Every row comes from one small tree of marks. Brackets hold a mark, then the marks that hang from it, in alphabetical order. Every link used is in the known rows. Which tree was each row made from?
Known rows
(mogi (roked bibet fikaz)): [-16.2  11.0   9.5  -3.2  41.4 -16.9 -12.7  -0.5  -3.7  -3.8  -7.7  -5.4
 -17.7 -18.4  49.2  -0.7   1.6   4.4 -26.2 -33.9   9.6 -20.8]
(roked bipur mivis): [-17.9   7.3  -9.1   3.7  39.1  13.3   1.5 -13.5   1.7   0.9 -26.4  38.8
 -17.2 -13.1   3.4   5.9  -2.1  14.8  -9.4 -16.2   0.5 -27.7]
(roked bibet (mivis sovol)): [-24.8  -0.2 -15.8   6.9  37.0   9.5  -8.1 -13.5 -20.0 -13.3 -34.9  26.8
 -16.5  -2.8  15.6   6.2  17.8  13.2  15.0 -30.6   5.9 -33.1]
(mogi (roked (bipur gume) mivis)): [-17.5  14.9 -10.3  -7.7  40.8   0.8  -2.1   4.6 -29.9   0.0 -13.5  15.3
 -38.8 -15.2  10.5  11.0 -11.5   8.5  -2.6 -23.5  -6.0  -8.9]
(pobofak fikaz): [-15.6  26.2  35.8  22.1  44.4 -15.6 -28.0 -14.2 -20.8  -4.0 -29.9  51.2
 -26.4  -6.4  21.1  -1.9 -11.7   6.4 -27.5 -25.8   7.6 -14.5]
(bipur (gume (bibet (roked fikaz mivis)))): [-36.1  17.7  20.2  10.4  42.3   0.0 -14.1   0.1 -26.3  -2.0  -7.3 -10.4
   8.4 -31.0   0.5  -0.8 -15.7   4.4  -9.9   5.4  -8.4 -18.9]
(sovol mivis): [-21.8  18.7  31.7   3.7  55.6  15.5 -14.3 -12.9   2.0 -10.5 -14.9  51.5
  -0.5 -11.3  17.7  11.1 -17.1   8.8 -28.9 -27.9  -1.8 -22.4]
(bibet (roked fikaz)): [-27.7   0.4  32.4  10.6  47.1 -13.2 -18.9 -11.5   2.6   9.8 -19.1  16.0
  11.8 -17.3  25.5  -7.6 -21.3   0.0 -31.0  -3.3   3.8 -21.3]
(gume (mogi (roked fikaz (mivis sovol)))): [ -9.1  -1.6   3.8 -37.1  47.5  -6.9  -5.3 -21.7 -23.0 -29.0 -25.6  24.3
 -38.0   4.7  27.0  10.4  -6.1  20.7 -31.9 -13.6  -9.8 -13.8]
(roked bipur fikaz): [-12.7  15.1   0.2  -9.0  38.3 -17.7  -4.5 -16.5  15.6  -0.5 -18.1  14.4
   2.2 -21.0  27.7 -17.2 -11.4  13.0 -28.0  -3.4  13.2 -26.0]
(bipur (gume bibet mogi)): [-29.0  52.9  24.3  -2.8  49.5 -14.0 -11.6   0.5 -40.4 -27.6 -10.6  -5.8
  -2.4  -6.6  24.2  15.2 -18.8  14.7 -37.6 -17.9 -17.3 -29.1]
(mogi (roked bipur fikaz mivis)): [ -9.9   0.4 -12.5 -18.6  37.2  -0.4   1.8 -10.0   4.2  -1.6 -14.2  20.6
 -34.2 -21.9  17.9   1.1  -3.8  15.2 -23.4 -12.9   1.9 -13.4]
(mogi roked): [-23.2  23.9  17.4  14.7  47.1  -9.7 -19.5   3.4 -21.9 -10.0 -15.8  38.6
 -34.8  -4.8  39.8  20.3  -9.7  15.1 -37.5 -39.0 -11.0 -14.3]
(poso (roked bipur)): [-33.0   1.9   4.8  17.2  33.6 -11.2  -7.6  -6.8  -9.8   5.1 -22.9  55.2
   0.0 -22.2   4.2  -3.2 -13.6   7.8 -13.9  -6.4   9.2 -32.1]
(poso roked): [-38.5   1.0  30.0  32.4  41.4  -5.4 -19.4  -6.8 -24.5  -1.7 -22.7  62.3
   1.8 -17.2  14.0   7.4 -15.2   8.5 -23.7 -20.9   0.1 -32.0]
(mogi (roked bibet fikaz mivis)): [-15.2  -5.3   3.2  -7.2  40.7   5.6  -4.0  -6.4  -5.3  -1.8 -13.7   2.9
 -26.6 -20.0  31.6   6.7   9.4   4.8 -12.9 -36.2   6.2 -19.6]
(bipur (gume bibet (mogi roked))): [-26.6  54.5  19.5  -8.9  49.6 -20.9 -13.3  10.9 -51.5 -31.0  -3.2  -3.9
 -26.4  -5.7  32.7  25.3 -18.3  15.0 -43.9 -25.2 -23.9 -16.7]
(gume mogi): [-19.0  21.1  32.5  -4.5  52.6  -4.8  -9.6 -17.9 -12.7 -15.3 -26.1  26.9
  -5.7   5.6  32.7  13.4 -15.7  11.0 -48.7 -24.3  -9.7 -31.7]
(mogi (roked bibet bipur)): [-18.5  19.0 -20.4  -3.0  34.2 -13.9  -1.7   6.7  -1.1   2.1 -16.0   9.5
 -29.3 -13.6  31.9   4.9   6.7   3.6  -9.4 -32.1   9.4 -23.2]
(bibet (roked (bipur gume) (mivis sovol))): [-29.4   1.3 -18.2  -4.3  38.1  -4.1  -7.5  -7.1 -32.0   4.8 -32.9  18.6
  -8.3  -8.9 -12.0  -5.8 -13.1   1.5  27.5  11.2   2.2 -16.3]
(gume (mogi (roked mivis))): [-15.8   6.8  20.0 -14.9  51.8  12.2  -3.4 -11.0 -22.7 -16.5 -23.1  35.0
 -39.7   5.2  22.9  31.9  -9.0  12.1 -41.1 -34.7 -20.7 -18.4]
(gume (mogi (roked fikaz))): [-10.1  15.9  29.3 -26.9  51.7 -20.4 -10.1 -13.8 -10.4 -18.3 -10.6   9.6
 -24.5  -3.9  47.0   8.2 -19.2  11.2 -60.8 -21.1  -7.9 -15.4]
(gume (bibet (roked mivis)) mogi): [-34.4  17.2  21.5   3.2  47.6  15.6  -4.0  -5.7 -18.9 -12.9 -25.9  22.4
  -4.4  -5.3  -5.9  26.1  -8.5   6.9 -30.0  -5.2 -21.9 -29.4]
(roked bibet): [-25.4  17.2  10.1  17.1  42.9  -2.3 -12.6  -6.2  -7.1  -1.5 -23.2  12.6
  -0.5  -9.4  34.8   3.9   4.6   3.9 -13.5 -38.8   7.6 -35.5]

Write each row's tree
[-21.2 -14.4 -18.3 -13.2  34.8  -4.8  -3.7 -20.3   2.5   3.1 -32.5  25.3
  -2.7 -14.5  -3.9 -16.0  -4.6   8.2   7.1  18.4  10.3 -19.9]	(bibet (roked bipur fikaz (mivis sovol)))
[-20.5 -13.9   0.7  -6.8  38.4   4.8   0.7 -15.9  15.8  16.5 -26.2  16.9
   4.1 -24.2  -2.9 -12.3 -12.0   0.2  -8.3  11.7   9.3 -21.8]	(bibet (roked bipur fikaz mivis))
[-21.5  25.2 -11.3  -1.4  37.3 -15.0  -3.9   0.5 -13.5   6.8 -16.8 -17.3
   0.9 -19.9  24.9 -12.5  -3.2  -3.2   8.6 -22.8  14.9 -31.3]	(roked bibet (bipur gume))
[-28.9  10.4 -10.3  -0.7  33.3   3.1   2.3  -5.4   9.9   2.4 -16.8   8.4
   3.2 -32.2 -11.3  -5.6  -3.4   9.8 -12.1  19.0   0.4 -24.5]	(gume (bibet (roked bipur fikaz mivis)))
[-18.2  -2.4   1.5  -4.1  41.2  -0.4 -13.3 -24.4 -13.3 -16.9 -28.7  33.4
 -12.7  -8.0  18.2  -6.0  -0.1  23.1  -9.6 -11.4   2.9 -22.0]	(roked fikaz (mivis sovol))
[-27.4  -3.5   1.6  -4.5  30.4 -26.0  -3.8  -6.1 -11.8  12.0  -7.3 -10.6
  21.3 -41.4  13.0 -30.2 -12.2 -10.3  10.1  -0.1  30.2 -32.3]	(poso (roked bibet (bipur gume) fikaz))
[-30.9 -18.8 -13.8  10.7  26.9  12.9   6.6  -9.3  -3.9  10.7 -26.3  39.7
  -2.3 -26.8 -11.7  -2.3   8.3  -1.5  17.0 -14.7  15.5 -40.6]	(poso (roked bibet bipur mivis))
[-24.1  53.5  -1.7 -16.8  41.2 -19.2   0.0  -1.2 -24.9 -21.9 -11.4  -9.6
  -2.4 -12.1  14.1   4.0 -16.9  13.6 -28.6  -2.4  -9.0 -30.2]	(roked (bipur (gume bibet mogi)))
[-28.5  56.4 -15.2   3.6  35.4 -23.6 -11.7  19.9 -36.1 -16.6  -1.7  -0.6
 -30.8 -22.9  21.4  10.1 -10.8  17.1 -18.3 -16.6  -9.4 -12.9]	(mogi (roked (bipur (gume bibet))))
[-16.1  18.6  14.2 -14.4  48.6  -8.7  -5.6  -2.3 -17.2 -12.3 -18.6   4.3
 -27.9   3.0  42.8  18.6  -0.2   0.7 -35.9 -41.7  -5.3 -27.0]	(gume (mogi (roked bibet)))
[-17.6  -7.0   8.7   0.7  40.1  12.5  -2.1 -18.2   6.3   1.4 -19.5   2.0
   1.2 -21.0  23.0  -4.2   8.6   4.5  -7.2 -26.8  12.1 -32.7]	(roked bibet fikaz mivis)
[-13.8   8.8  -8.9 -30.9  42.0   6.6  13.6 -13.4 -13.0  -0.9 -23.0 -19.5
  -6.4  -9.4   7.2  -0.3  -4.3  -5.5   7.2 -17.1   5.0 -33.9]	(roked bibet (bipur (gume mogi)) mivis)
[-24.0  31.3   8.5  -8.1  45.8  11.1  -1.8   0.1 -28.9 -30.1 -16.9  27.8
 -41.0  -3.0  14.4  38.4  -1.8  21.9 -44.5 -27.2 -28.2 -20.1]	(gume bibet (mogi (roked mivis)))
[-27.9  -6.7 -23.6   0.5  36.2   4.0  -4.8 -12.7  -8.9   3.6 -40.9  41.9
 -13.2  -5.0 -10.4  -0.7  -2.6   8.4  13.5   8.3   1.3 -21.5]	(bibet (roked bipur (mivis sovol)))
[-13.6  19.3 -13.4 -22.5  35.7 -30.0  -2.3   5.2  -9.9   3.9  -1.7 -35.4
 -15.5 -28.8  38.7 -17.1  -5.9  -1.8  -3.2 -18.3  19.7 -15.2]	(mogi (roked bibet (bipur gume) fikaz))
[ -7.6  17.2   2.0 -41.9  41.7 -25.4   6.8 -16.3   0.9  -2.2 -10.6 -45.9
  10.9 -18.0  30.2 -23.3 -13.7  -6.5 -13.1  -5.9  18.9 -32.2]	(roked bibet (bipur (gume mogi)) fikaz)
[-37.1  33.5  -8.1  17.8  34.4 -11.1  -9.2   6.1  -4.0  -0.7 -19.8  20.8
   1.9 -20.3   0.5   3.7  -7.3   9.1 -18.5   6.2  -4.1 -27.5]	(gume (bibet (roked bipur)))
[-20.1  48.3 -10.9 -18.2  39.4 -18.1   0.6   4.3 -14.8 -26.7 -12.9  15.4
 -34.1  -7.2  21.4  21.3  -5.7  19.8 -47.0 -14.0 -15.7 -22.5]	(gume bibet (mogi (roked bipur)))
[-11.2  -5.3 -18.6 -13.7  32.7   5.2   9.3 -19.0  20.7   7.2 -19.2  -4.2
  -0.9 -25.9  12.4 -16.2  11.0   3.9   1.9 -12.6  19.7 -34.0]	(roked bibet bipur fikaz mivis)
[-30.9 -22.0  29.6  13.6  39.6   7.3  -9.1 -19.3 -11.7   0.2 -19.4  48.1
   2.4 -29.0   1.7  -2.4 -10.7   9.6 -19.0 -10.4   4.8 -28.0]	(poso (roked fikaz mivis))
[-15.6  23.0   4.0 -13.3  40.2 -24.8  -8.3 -10.0  -5.9   2.1  -8.7 -12.0
   4.3 -25.4  27.5 -22.2 -21.4   7.6 -15.6  -1.3  13.7 -19.9]	(roked (bipur gume) fikaz)
[-13.2  10.0 -10.3 -11.2  33.5 -17.1   0.9 -12.8  21.0   4.0 -16.1  -9.6
   6.1 -25.3  30.1 -22.3   3.4   2.9  -9.6 -11.7  24.9 -34.3]	(roked bibet bipur fikaz)
[-10.6   9.2  -7.3 -30.1  43.3   5.6   9.4 -10.1  -8.6  -9.6 -25.1  29.7
 -41.4   1.5  11.6  20.2  -6.7  10.3 -31.6 -18.9 -12.5 -19.6]	(gume (mogi (roked bipur mivis)))
[-14.8  -6.1 -16.9 -13.7  37.2  -4.3  -8.9 -10.8 -17.1 -14.3 -20.4   9.6
 -31.4 -10.3  30.3   1.5  14.7  13.4   0.9 -28.1   8.7 -17.9]	(mogi (roked bibet fikaz (mivis sovol)))
[-34.5   8.6   9.3  11.7  35.3 -20.0  -8.7  -1.2 -30.5   5.9 -15.9  31.4
   5.0 -26.8   2.6  -8.9 -23.8   1.0   0.2  -4.3   9.0 -26.8]	(poso (roked (bipur gume)))
[-24.2  27.5   4.3 -21.2  39.7 -20.1   1.0  -9.0  10.4  -8.0 -16.1  -7.6
  12.6 -19.4   7.6  -8.0 -17.5   5.6 -39.8  23.7  -1.5 -28.9]	(gume (bibet (roked bipur fikaz)) mogi)
[-27.8   9.6  26.0 -11.4  45.4   7.8  -2.3 -15.8  -5.2 -12.1 -20.6   5.0
   6.2 -14.9  -0.1   8.8 -12.4   7.6 -38.4   9.3 -13.3 -27.8]	(gume (bibet (roked fikaz mivis)) mogi)
[-29.8  26.1  30.5  -8.2  47.5 -16.1  -9.9  -9.2  -4.7 -14.1 -15.4  -2.1
  14.0 -14.1  18.2   2.1 -17.7   6.6 -49.2   9.3  -9.6 -27.4]	(gume (bibet (roked fikaz)) mogi)
[-22.3  48.6 -11.1 -11.7  35.3 -34.5  -8.2  12.8 -22.7 -16.4   5.6 -17.6
 -22.1 -31.7  28.7  -5.1 -12.9  16.8 -26.4  -5.3  -0.1 -10.3]	(mogi (roked (bipur (gume bibet)) fikaz))
[-33.1 -14.7  -2.0  13.0  32.4  12.0   0.9 -11.7 -11.1   6.7 -27.0  62.4
  -8.0 -22.7 -15.2   4.4  -7.3   9.4  -0.6  -7.5   3.7 -30.7]	(poso (roked bipur mivis))
[-16.4  10.2  11.0 -23.1  48.9   6.2   0.4  -0.7 -39.3  -8.5 -15.7 -14.2
 -30.7  -2.6  25.8  22.5  -5.1  -5.5  -9.3 -40.0  -9.3 -21.8]	(bipur (gume (mogi (roked bibet mivis))))
[-18.9  29.6  29.7 -16.2  55.4 -18.2 -14.7   0.9 -45.2 -14.8 -11.5   3.3
 -28.7   2.3  39.4  18.4 -26.2   4.5 -40.2 -31.7 -16.1 -14.0]	(bipur (gume (mogi roked)))
[-16.7  47.3   3.8 -31.7  40.6 -28.2   1.1  -7.8 -11.7 -20.8  -3.9 -29.3
   6.8 -21.5  20.0 -11.8 -19.5  12.8 -34.5   8.5   0.5 -27.0]	(roked (bipur (gume bibet mogi)) fikaz)
